Each row was made from one small tree. The marks that hang from a mark follow it in brackets, in the order of their numbers. Every link used is in the known rows. Write each row's tree.
Known rows:
K917(K42(K140 K336) K722(K201)): [-14.6  -3.7   7.7 -27.3 -15.4 -52.4 -22.2 -25.7  22.9   2.5 -18.9 -17.2
   3.0  -1.2 -11.7  19.3 -16.2  25.4   8.0  -9.2 -25.9  18.5  -0.7]
K722(K42 K201): [ -4.9  -1.0   8.9 -21.7   2.3  -4.3  -9.3 -31.1  17.1  10.7 -19.4   4.3
  -7.0  -4.4   7.7  -2.8  -2.4 -10.6  24.8  -2.2  -9.0  -6.8 -13.6]
K140(K722(K42 K201 K336)): [ -3.4   3.3  20.1  -8.6  -8.3 -10.7 -15.6 -46.1  -0.4  13.9 -32.5 -13.2
 -25.2 -13.4  22.2 -13.2  -5.9  -3.0  19.3  -7.0 -41.1 -20.8 -20.3]
K917(K140): [ -7.4   1.9 -13.2  -3.4   0.0  15.9  -7.3   5.7   3.1  -2.1   6.3  -2.2
   3.5   2.5   6.6   7.0  14.5  -1.7  -1.5   1.9  -5.7 -22.4   9.9]
K42(K140(K722(K201 K336))): [ -7.6  11.3  24.5   1.3 -19.7 -20.3 -17.8 -38.1  -3.4  19.2 -33.9 -25.7
 -10.8  -9.0  15.9  -8.9 -16.4  15.2  -5.3 -10.1 -39.6  -0.4 -11.0]
K201(K722(K42 K336)): [ -4.5   3.7  27.7  -4.3  -2.1 -26.4  -7.0 -14.6 -14.6  -2.7 -18.3  -7.8
 -15.4 -25.5   4.1  -0.3 -10.2 -10.8  34.9  -9.2  -8.9 -21.8  -1.9]
K722(K42 K140 K201 K336): [-10.8  13.6   9.5 -13.8  -6.8 -14.5 -14.3 -61.7 -19.1   6.3 -26.9  -8.7
 -12.2 -10.3   2.1  -0.8  -3.3  13.7  15.0  -6.2 -19.8 -13.6 -44.9]
K201(K722): [  0.3  -0.1  11.1   2.6   0.3 -19.4   1.5   1.6   1.0  -9.9  -5.6  -7.4
  -4.0 -16.3   6.1  -2.0  -3.8  -1.9  21.8  -6.4  -3.0   0.4  18.5]
K42(K336(K140(K722(K201)))): [-10.2   5.5  15.3  -6.9 -16.6 -16.3 -19.7  -5.0  26.9  -4.8 -35.5 -19.9
  -8.2  -1.0  29.7 -17.4  24.5  -1.8  -2.8   4.1 -31.9 -16.6   2.7]
K917(K722(K140 K201(K42))): [  4.0   9.8  -6.9 -14.0   1.8 -25.3  -6.2 -47.7   7.1 -11.7 -20.0 -24.0
  -6.7 -23.4  -3.2   8.9  -6.4  20.0  -8.0 -11.6 -29.8  -6.6 -21.0]
K917(K42(K140) K722(K201 K336)): [-16.6   2.1  18.7 -19.6  -8.0 -35.3 -21.3 -43.0   0.5   4.5 -18.2 -22.2
  -1.1  -5.6 -12.6  26.3 -36.3  45.8  10.6 -18.6 -31.9  16.3 -14.1]
K722(K336): [  0.5   9.1   9.8   6.0  -7.6  -9.1  -3.8 -12.3 -18.9   1.0  -4.5 -12.9
  -2.1  -6.1  -3.8   2.8  -4.5  13.2  -3.0  -2.0  -4.7 -10.7 -12.6]
K140(K722(K42 K336)): [ -3.9   1.4  16.6   1.2  -5.8  -7.8  -9.7 -17.9 -15.1   7.1 -18.1  -5.1
 -24.1 -13.3  16.9 -13.7  -4.0 -13.4   7.9  -4.6 -32.6 -23.5 -14.2]
K917(K42 K722(K140 K201 K336)): [-12.2   8.3   0.0 -13.2  -2.8 -25.2 -16.4 -62.5 -14.2 -14.0 -16.9 -22.0
  -8.7  -9.1  -9.8  22.6 -19.5  59.7  12.9 -13.2 -37.6   9.3 -35.3]
K917(K140 K722(K336)): [ -8.7   8.5  -5.0  -0.3  -6.1  -8.3 -14.5  -5.3 -13.2 -10.4  -1.9 -18.2
  -5.7  -1.6  -5.0  17.6   2.7  14.4  -2.5  -7.3 -29.3 -32.8  -4.1]
K42(K140 K336): [ -9.2   4.0   7.2  -4.8 -20.9 -35.0 -12.9   5.6  -0.2  11.8 -11.8  -8.9
   5.1  -0.7  -5.4  -0.8   4.2 -14.1 -12.0   1.6  -0.7   3.8   2.2]
K336(K140(K722)): [-12.2   0.0  13.0   6.7   0.0  14.5  -8.3  16.8  10.4 -10.0 -17.2  -0.5
  -9.4   0.0  26.9 -13.0   6.5  -4.4 -10.2   0.3 -26.2 -10.3   9.5]
K201(K722(K42(K336))): [ -4.1  -3.6  16.6 -16.0  -9.1 -45.1  -8.6   1.5   3.9  -4.1 -19.1  -3.8
 -11.0 -20.2   7.9  -7.1  10.2 -33.4  33.2   0.7  -1.9 -18.0  11.2]
K722(K140 K201(K42) K336): [  5.4  20.3   7.5  -3.9  -3.2 -18.5  -7.8 -61.1 -14.0  -2.2 -21.3 -35.0
  -5.3 -28.3  -1.2   2.1  -1.5  30.0 -14.7 -10.6 -19.0 -18.7 -33.6]
K722(K42 K140 K201): [ -9.8   4.7  -1.3 -19.6  -0.4  -6.5  -8.7 -50.0   2.7   2.3 -22.0   4.4
  -7.7  -5.2   6.0  -3.1   3.0  -1.2  19.1  -0.5 -16.2  -3.4 -31.5]
K140(K722): [  1.8  -2.6   1.3   6.9  -2.3   2.3  -1.4  -2.2   0.1   0.2  -9.2  -5.0
 -13.4  -3.4  18.9 -14.6   1.1  -5.5  -3.8  -0.7 -26.8  -2.6   6.9]
K917(K42(K336) K140(K722)): [-10.5  -7.9 -13.6  -9.3  -9.5  -4.9 -15.9   2.3   7.9  -4.6   0.7 -13.0
  -9.1  -0.4  20.7   1.3  23.6   7.5  -2.1   2.6 -30.8 -17.5  18.0]

Which tree is each row?
[ 10.7  10.3  23.3   5.6   3.1 -29.9   0.3 -11.8 -11.6  -9.7  -9.4 -33.2
  -8.3 -42.0   1.5   1.9  -8.3   6.5   4.1 -14.3  -6.9 -25.1  10.7]	K201(K42 K722(K336))
[  2.1   1.2  10.9   2.2  -4.3 -14.4  -4.2  -2.2   7.8  11.4 -13.1 -17.4
  -9.8 -24.6  15.0 -10.4 -12.1 -13.7 -25.9  -9.7 -25.0  -5.2  12.8]	K201(K42(K140(K722)))
[-11.6   1.2  11.4   4.0 -15.2 -11.7 -17.2  19.3  10.7  -9.7 -22.5 -10.4
  -7.1  -0.7  24.7 -18.7  25.4 -14.3 -13.5   5.5 -26.4 -19.7   9.3]	K42(K336(K140(K722)))
[-15.1  -5.4  15.6  -5.2   3.2  11.6 -10.0  14.5  12.2  -3.5 -22.6  10.6
 -13.7  -2.0  28.8 -14.8   5.7 -26.7   6.8  -1.8 -28.7 -20.7   4.1]	K336(K140(K722(K42)))
[-15.8   4.7  26.9  -7.0  -0.8   5.2 -15.3   1.6  -8.6  -2.6 -17.8   2.0
  -5.0  -5.0   5.7   1.5  -0.1  -8.4   6.7  -3.7  -6.4 -28.9 -14.7]	K722(K42 K336(K140))
[-13.9  -4.2 -11.2 -22.9  -8.2 -26.7 -20.2   6.4   9.9  -4.7  -8.3  -1.7
 -10.3   0.1  -1.2   7.6  22.8 -29.6  11.7   1.1 -23.3 -40.8   4.0]	K917(K140 K722(K42(K336)))
[-13.5  -9.5   7.6  -4.1  -4.5  -5.3 -10.5  -5.8   4.0   8.1  -4.7   0.3
  -6.7  -3.4  12.2   2.1 -24.0  12.1  -3.7  -8.0 -28.0  22.6  11.6]	K917(K42(K140(K722)))
[ 10.5  11.0  17.2   0.1  -3.5 -14.1  -8.9 -43.2   4.9   8.2 -26.3 -37.9
 -18.6 -29.0  17.9  -9.8  -5.3  16.2 -12.7 -11.5 -39.2 -25.8 -10.8]	K140(K722(K201(K42) K336))
[  1.4   7.8  14.7 -11.9  -1.5 -17.9 -10.2 -27.1  20.5  16.1 -16.8 -20.1
   5.0 -19.3   1.1   4.0 -15.2   3.6 -10.2 -10.9  -6.7   0.5  -1.5]	K722(K201(K42(K140)))
[ -6.1   5.9  13.7  -7.3 -26.2 -40.4 -20.7 -23.3  15.7  18.7 -31.9 -21.8
  -8.7  -3.8  18.0 -16.4   4.2  -7.2  -4.8  -0.8 -33.5   1.6   0.5]	K42(K140(K722(K201)) K336)
[-11.4  -6.9 -10.2 -13.5   3.7  16.5 -14.6 -28.3  22.7   0.6  -4.9  -9.9
 -10.0   0.3  26.7   4.1   3.2  28.3  13.7  -4.3 -40.0  -7.1  11.9]	K917(K42 K140(K722(K201)))
[-13.5   1.1  -2.3 -21.1  -1.3  -9.4 -21.6 -36.8   3.9  -9.7  -5.4 -25.5
  -3.0  -2.0  -3.3  30.3  -9.4  49.8  16.1 -13.2 -38.1 -17.8  -7.2]	K917(K42 K140 K722(K201 K336))
[-12.6  -6.8  -8.0  -6.7   2.5  16.6 -11.1   0.0   7.3   7.2  -9.7   8.8
 -18.2  -3.3  27.8 -10.6  14.1 -30.0   9.8   0.3 -31.7 -34.0   9.1]	K917(K140(K722(K42)))
[ -9.8   7.0  -2.0 -22.9 -14.2 -33.9 -16.0 -46.9   1.2   4.8 -28.1  -3.4
  -9.9  -6.7   4.8  -8.6  20.2  -9.6  15.7   3.6 -14.4 -13.0 -31.7]	K722(K42(K336) K140 K201)
[  3.0  17.1  14.7   6.3  -0.9 -33.3  -2.9 -31.7 -28.9 -16.3 -14.8 -33.7
 -11.0 -44.9  -0.6   1.8  -3.2  16.0  -2.5 -15.4 -12.3 -20.8  -9.4]	K201(K42 K722(K140 K336))
[-17.3   6.6  25.4 -19.7 -12.5 -39.2 -21.8 -40.3   2.6  14.5 -32.3 -11.8
  -9.9  -8.5  -7.4  11.8 -28.2   1.6  15.8 -14.4 -32.5  -8.1 -22.5]	K917(K722(K42(K140) K201 K336))
[ -8.5   4.7   5.9  -9.7 -11.2 -47.5  -8.9 -19.9 -13.0 -11.5 -22.7  -2.6
 -14.0 -21.3   5.5  -8.8  13.8 -23.2  27.6   0.6  -7.5 -15.1  -6.9]	K201(K722(K42(K336) K140))
[ -8.3   9.7  19.7  11.1 -17.2 -18.4 -13.5 -11.1 -18.8  12.0 -18.1 -16.3
 -12.2  -8.4  10.2  -8.9 -16.0   4.6 -16.1  -6.4 -31.7  -2.7  -4.9]	K42(K140(K722(K336)))
[-12.7  -0.4  12.8 -16.1 -18.0 -37.3 -16.1   0.5   3.6  15.7 -18.0   4.8
  -0.9  -3.2  -1.9  -5.1   3.6 -33.4   3.9   1.3   0.5  -8.0  -4.0]	K722(K42(K140 K336))
[ -3.1  -4.6   9.6 -15.0  -0.6  -1.2  -9.8 -31.3  19.2  12.6 -26.4   1.6
 -21.9  -8.4  24.8 -15.2  -0.8 -16.0  22.6  -3.0 -34.5 -11.9  -6.7]	K140(K722(K42 K201))
[-16.9   7.6  30.9 -14.6  -1.6  -0.1 -20.6 -25.2   7.2   0.6 -31.9  -6.5
  -3.4  -5.0  11.1   2.1   2.2   4.1  16.4  -5.3 -16.3 -28.4 -21.2]	K722(K42 K201 K336(K140))
[-10.4   1.0  15.6  -3.2  -4.0   9.5 -13.6  -9.3  24.4  -3.6 -29.8  -8.5
  -6.9  -0.7  30.9 -12.3   5.2   7.5   0.6  -2.5 -34.0 -10.6   3.1]	K336(K140(K722(K201)))
[-11.0   9.9   5.6  -3.2  -4.7 -11.4  -8.8 -37.2 -33.2  -1.6 -15.2   0.3
 -12.6 -12.1  -2.5  -1.1  -1.3   0.6   5.2  -3.5 -14.3 -16.6 -37.4]	K722(K42 K140 K336)
[-14.0  -2.1  -8.0  -9.5   1.3  -3.4 -17.8 -11.7 -10.0 -13.7   7.9 -16.1
  -4.6  -0.8  -8.0  29.1  -8.9  37.8   6.6 -11.2 -29.4 -18.4   2.7]	K917(K42 K140 K722(K336))
[  4.9  13.4  -4.7 -14.7 -10.3 -34.7 -10.0 -45.1   4.0  -2.3 -20.6 -29.5
  -2.1 -23.5   0.4  -4.4  19.8   7.9 -14.6  -3.3 -11.3 -15.9 -22.3]	K722(K140 K201(K42(K336)))
[  1.0   4.3   9.3 -17.9  -0.8 -34.1 -13.2 -26.9  24.4   8.0 -22.5 -22.7
  -2.3 -21.5  -6.2  12.5 -23.7   6.5  -8.9 -16.5 -23.9  -0.8  -0.3]	K917(K722(K201(K42(K140))))
[-12.7   0.0  23.5 -13.9 -16.9 -55.6 -12.7   0.8   4.7   6.9 -25.2  -3.0
  -5.0 -20.6   2.2  -4.5  -0.5 -37.3  26.3  -4.4  -3.8  -7.2  15.1]	K201(K722(K42(K140 K336)))
[ -4.8  19.4   2.8  -1.8 -11.7 -14.6 -12.6 -58.2 -21.2  -0.9 -21.9 -21.9
  -4.0  -8.9  -1.2   1.5  -0.7  33.5   0.2  -4.3 -20.7  -5.5 -38.9]	K722(K140 K201 K336)
[ -0.2   4.1  15.5  -5.9   4.6   4.5 -12.3 -11.6  30.3  -3.5 -28.0 -22.1
  -9.1 -22.2  29.7 -12.6   5.7   3.0 -13.3  -8.9 -33.4 -22.9   7.2]	K336(K140(K722(K201(K42))))
[ -0.7   4.7  23.4  -5.1  -3.7 -34.1  -8.6  21.5  16.4 -19.4 -19.1 -28.8
   1.2 -32.6  10.1  -4.4  18.8 -12.6  -0.4  -7.0  -0.1 -31.1  24.8]	K201(K42(K336(K140)) K722)
[-12.7   2.6  16.3 -25.2 -18.7 -40.1 -21.2 -24.6  18.3  22.1 -29.4  -3.3
  -1.2  -4.0   2.5  -3.8   1.6 -22.5  13.8   0.7  -9.6  -4.8 -11.1]	K722(K42(K140 K336) K201)
[ -2.3   4.7  11.8  -7.0  -4.7 -16.4 -10.8  17.2  14.8  -9.4 -13.2 -19.8
   4.0 -17.7   3.9  -2.6  21.7 -12.3 -23.7  -0.9   0.0 -31.1   7.8]	K201(K42(K336(K140)))
[-10.2   2.9  -4.2 -24.1   1.0 -22.2 -11.9 -49.0   4.0  -5.6 -25.4   2.6
 -14.4  -6.2  -2.1   4.4  -7.0   1.1  22.5  -6.5 -31.9  -3.2 -31.0]	K917(K722(K42 K140 K201))
